Each row was made from one small tree. The marks that hang from a mark follow it in brackets, in the order of their numbers. Every link used is in the known rows. Write each row's tree.
Known rows:
Q_538(Q_737(Q_952(Q_634(Q_731(Q_671))))): [-0.386,-0.374,0.370,3.247,2.817,-1.764,-2.085,0.486,-1.747,3.273,-3.583,2.374,-0.235,-6.241,-0.934,5.971,-1.699,2.597,1.153,0.248]
Q_671(Q_777): [-3.237,-0.716,-0.090,3.319,-1.715,-0.260,-3.421,-0.181,-0.588,0.529,-3.459,-2.438,-0.858,-5.016,-1.011,3.336,0.493,2.009,0.136,-0.468]
Q_634(Q_731(Q_671(Q_538 Q_777))): [-3.098,0.944,-0.515,5.379,0.247,-1.042,-5.228,0.336,-0.010,2.030,-3.666,-0.327,-0.816,-5.699,0.435,3.752,-0.586,3.895,0.023,-4.189]
Q_952(Q_538 Q_634 Q_731(Q_671)): [-1.766,-1.034,2.365,3.872,0.007,-1.352,-0.830,1.808,-1.696,2.421,-3.794,1.967,-0.340,-6.647,-1.448,4.075,-3.586,1.433,-0.542,0.997]
Q_538(Q_737(Q_952(Q_634 Q_731(Q_671(Q_777(Q_959(Q_37))))))): [0.472,-1.169,2.582,3.327,2.045,-1.379,-2.651,0.256,-1.531,1.381,-1.855,0.809,-1.017,-6.333,0.976,4.646,0.012,3.250,-2.017,1.314]
Q_737(Q_538 Q_952(Q_634 Q_731)): [-0.200,-1.584,2.923,2.525,2.135,-1.286,-1.246,0.908,-1.483,1.790,-3.275,1.203,0.741,-7.307,-1.307,6.053,-2.051,1.412,0.415,3.337]
Q_952(Q_538 Q_634 Q_731): [-1.600,-0.569,2.553,3.002,0.187,-0.440,-1.492,0.878,-1.876,1.764,-3.728,0.455,-0.086,-6.471,-2.211,3.597,-3.365,1.084,0.198,2.313]
Q_952(Q_634 Q_731(Q_671(Q_538(Q_737) Q_777(Q_959(Q_37))))): [-0.753,0.526,2.557,5.167,1.605,-1.420,-4.449,-0.607,-0.604,0.941,-2.086,0.788,-0.601,-6.006,1.765,3.822,0.354,3.232,-2.343,-1.621]
Q_737(Q_538 Q_952(Q_731(Q_671))): [-0.164,-1.434,1.960,3.586,1.451,-1.894,-1.257,1.671,-1.183,2.510,-4.034,2.340,0.722,-7.128,0.536,5.974,-1.520,1.284,-0.280,1.122]
Q_731(Q_634 Q_671(Q_538(Q_737) Q_777)): [-3.905,2.503,-1.362,4.283,0.623,-2.769,-3.220,-0.021,-0.278,2.197,-3.999,0.323,-1.183,-5.191,1.917,6.658,1.165,2.116,0.342,-4.266]
Q_952(Q_538(Q_737) Q_634): [-1.542,1.261,1.056,2.904,0.389,-1.800,-1.707,0.608,-2.304,2.922,-4.817,1.100,-0.688,-5.171,-1.479,5.207,-1.504,-0.351,1.025,1.547]
Q_952(Q_538 Q_634(Q_731(Q_671(Q_777(Q_959))))): [-2.244,-0.186,-0.767,3.898,0.487,-1.459,-3.184,2.574,-1.959,2.544,-3.672,0.552,-2.593,-5.896,-1.145,3.232,-2.701,2.972,-0.146,-0.634]
Q_952(Q_538 Q_731(Q_634)): [-2.368,0.492,0.147,2.113,0.779,-0.461,-0.712,0.949,-2.106,1.531,-4.201,0.081,0.098,-6.358,-0.741,3.459,-2.864,0.804,0.583,0.405]
Q_731(Q_671(Q_777)): [-3.359,-1.219,-0.302,4.190,-1.889,-1.172,-2.781,0.704,-0.425,1.255,-3.538,-0.948,-1.178,-5.169,-0.215,3.855,0.280,2.297,-0.630,-1.703]
Q_671(Q_538(Q_737(Q_952)) Q_731(Q_634) Q_777(Q_959(Q_37))): [-1.184,1.780,-0.252,3.337,3.404,-0.182,-4.417,-1.001,-1.565,-0.687,-3.527,-0.599,-0.027,-5.986,2.890,6.439,0.657,3.393,-0.559,-3.249]
Q_634(Q_731(Q_671)): [-1.924,-1.311,-1.018,3.969,0.464,-0.129,-2.662,0.426,-1.118,1.781,-3.883,0.746,0.317,-5.702,-0.655,2.163,-1.752,2.551,0.185,-1.987]
Q_634(Q_731(Q_671(Q_538(Q_737) Q_777))): [-2.746,2.777,-0.117,5.503,1.129,-1.819,-5.512,0.346,-0.343,3.134,-4.120,0.415,-1.016,-5.626,1.168,5.214,0.167,3.007,0.682,-3.991]
Q_952(Q_538(Q_737) Q_634 Q_731(Q_671(Q_777))): [-2.629,1.721,2.906,4.162,0.227,-2.676,-2.147,2.535,-1.589,3.941,-3.949,1.180,-1.983,-6.565,-0.402,6.313,-1.846,1.417,-0.133,0.980]

Which tree is each row?
[-2.198,0.181,-1.532,5.448,0.652,-0.718,-5.662,0.182,-0.231,1.006,-3.319,-0.254,-1.359,-5.628,0.640,2.828,-0.274,4.067,-0.273,-4.094] -> Q_634(Q_731(Q_671(Q_538 Q_777(Q_959))))
[-3.034,-0.202,-1.903,4.068,0.515,-1.485,-1.862,-0.659,-0.450,0.832,-3.908,1.125,0.456,-5.337,0.835,4.469,-0.458,2.099,-0.072,-4.101] -> Q_731(Q_634 Q_671(Q_538))
[-4.347,-0.684,-1.936,2.952,-0.832,-1.541,-1.429,0.750,-0.742,1.223,-3.395,-0.881,-1.252,-5.356,0.307,4.435,-0.026,2.480,-0.254,-2.529] -> Q_731(Q_634 Q_671(Q_777))
[0.229,0.198,0.972,4.321,1.822,-2.374,-4.027,-0.789,-1.027,1.349,-2.651,1.142,-1.095,-5.091,1.903,5.743,1.253,3.057,-1.803,-1.474] -> Q_731(Q_671(Q_538(Q_737(Q_952(Q_634))) Q_777(Q_959(Q_37))))
[-1.566,-1.228,2.995,3.601,1.163,-2.680,-1.672,2.451,-0.841,2.843,-3.055,1.146,-0.948,-7.440,-0.175,7.382,-1.441,2.644,-0.459,1.845] -> Q_737(Q_538 Q_952(Q_634 Q_731(Q_671(Q_777))))
[-0.673,1.440,0.103,3.608,1.868,-1.780,-3.320,1.747,-2.659,3.348,-3.739,1.167,-1.886,-5.365,0.923,2.902,-1.525,2.150,-1.315,-0.774] -> Q_952(Q_538(Q_737) Q_634(Q_731(Q_671(Q_777(Q_959(Q_37))))))
[-0.470,-0.640,1.045,2.463,1.411,-1.400,-1.746,-0.839,-1.654,1.759,-3.499,0.722,-0.092,-5.497,-1.532,6.318,-0.239,1.158,1.190,2.084] -> Q_538(Q_737(Q_952(Q_634)))
[-3.611,2.503,0.556,4.680,1.423,-2.310,-3.264,0.284,-0.113,2.182,-3.401,0.471,-0.817,-6.408,1.855,6.430,0.257,2.671,0.163,-3.304] -> Q_952(Q_731(Q_634 Q_671(Q_538(Q_737) Q_777)))
[-1.259,1.269,2.955,3.158,1.147,-1.251,-1.784,0.922,-2.171,2.838,-4.187,1.262,-0.321,-6.386,-1.525,4.936,-2.491,0.241,0.824,2.468] -> Q_952(Q_538(Q_737) Q_634 Q_731)
[-0.123,1.664,0.534,2.841,3.332,-0.982,-3.983,-1.413,-1.272,0.380,-2.377,-0.637,-0.254,-6.035,2.535,4.855,1.019,3.083,-0.879,-1.176] -> Q_671(Q_538(Q_737(Q_952(Q_731(Q_634)))) Q_777(Q_959(Q_37)))
[-0.004,0.031,2.168,2.898,1.662,-0.521,-2.467,-0.595,-1.426,1.602,-3.543,0.461,0.601,-6.414,-0.590,5.418,-0.502,1.294,1.057,2.026] -> Q_538(Q_737(Q_952(Q_731)))
[-1.338,2.008,0.564,2.912,2.014,-1.190,-2.640,0.994,-2.584,3.672,-4.755,1.239,-0.643,-5.778,-1.666,4.290,-2.742,0.742,1.719,0.895] -> Q_952(Q_538(Q_737) Q_634(Q_731))
[-1.086,-0.009,0.258,2.521,2.558,-1.808,-0.438,0.406,-1.509,2.321,-3.444,2.073,0.180,-6.793,0.804,6.472,-0.911,1.880,0.667,0.038] -> Q_538(Q_737(Q_952(Q_731(Q_634 Q_671))))
[-1.554,1.592,1.244,5.155,1.409,0.644,-6.072,-1.224,-0.965,-0.970,-3.803,-1.103,0.157,-5.437,2.251,4.226,0.988,2.793,-1.278,-3.468] -> Q_671(Q_538(Q_737) Q_731 Q_777(Q_959(Q_37)))
[-0.919,0.495,0.386,4.805,1.448,-2.845,-4.131,-0.075,-0.589,1.734,-3.033,1.286,-2.016,-5.572,0.554,7.421,0.939,2.950,-0.017,-1.174] -> Q_731(Q_671(Q_538(Q_737(Q_952(Q_634))) Q_777(Q_959)))
[-2.626,1.647,-1.550,4.112,1.464,-2.285,-2.152,-0.770,-0.698,1.946,-4.360,1.882,0.240,-5.177,1.656,5.914,0.397,1.269,0.493,-3.948] -> Q_731(Q_634 Q_671(Q_538(Q_737)))
[-1.423,0.428,2.151,3.956,0.725,-1.921,-2.886,1.043,-0.826,2.681,-3.310,0.482,-1.122,-6.600,0.548,6.675,0.073,2.526,0.112,0.465] -> Q_538(Q_737(Q_952(Q_731(Q_671(Q_777)))))
[-2.424,2.041,-0.394,3.959,2.522,0.287,-4.772,-1.067,-1.255,-1.054,-3.624,-1.050,0.107,-5.676,2.872,4.848,0.679,2.942,-0.896,-4.310] -> Q_671(Q_538(Q_737) Q_731(Q_634) Q_777(Q_959(Q_37)))
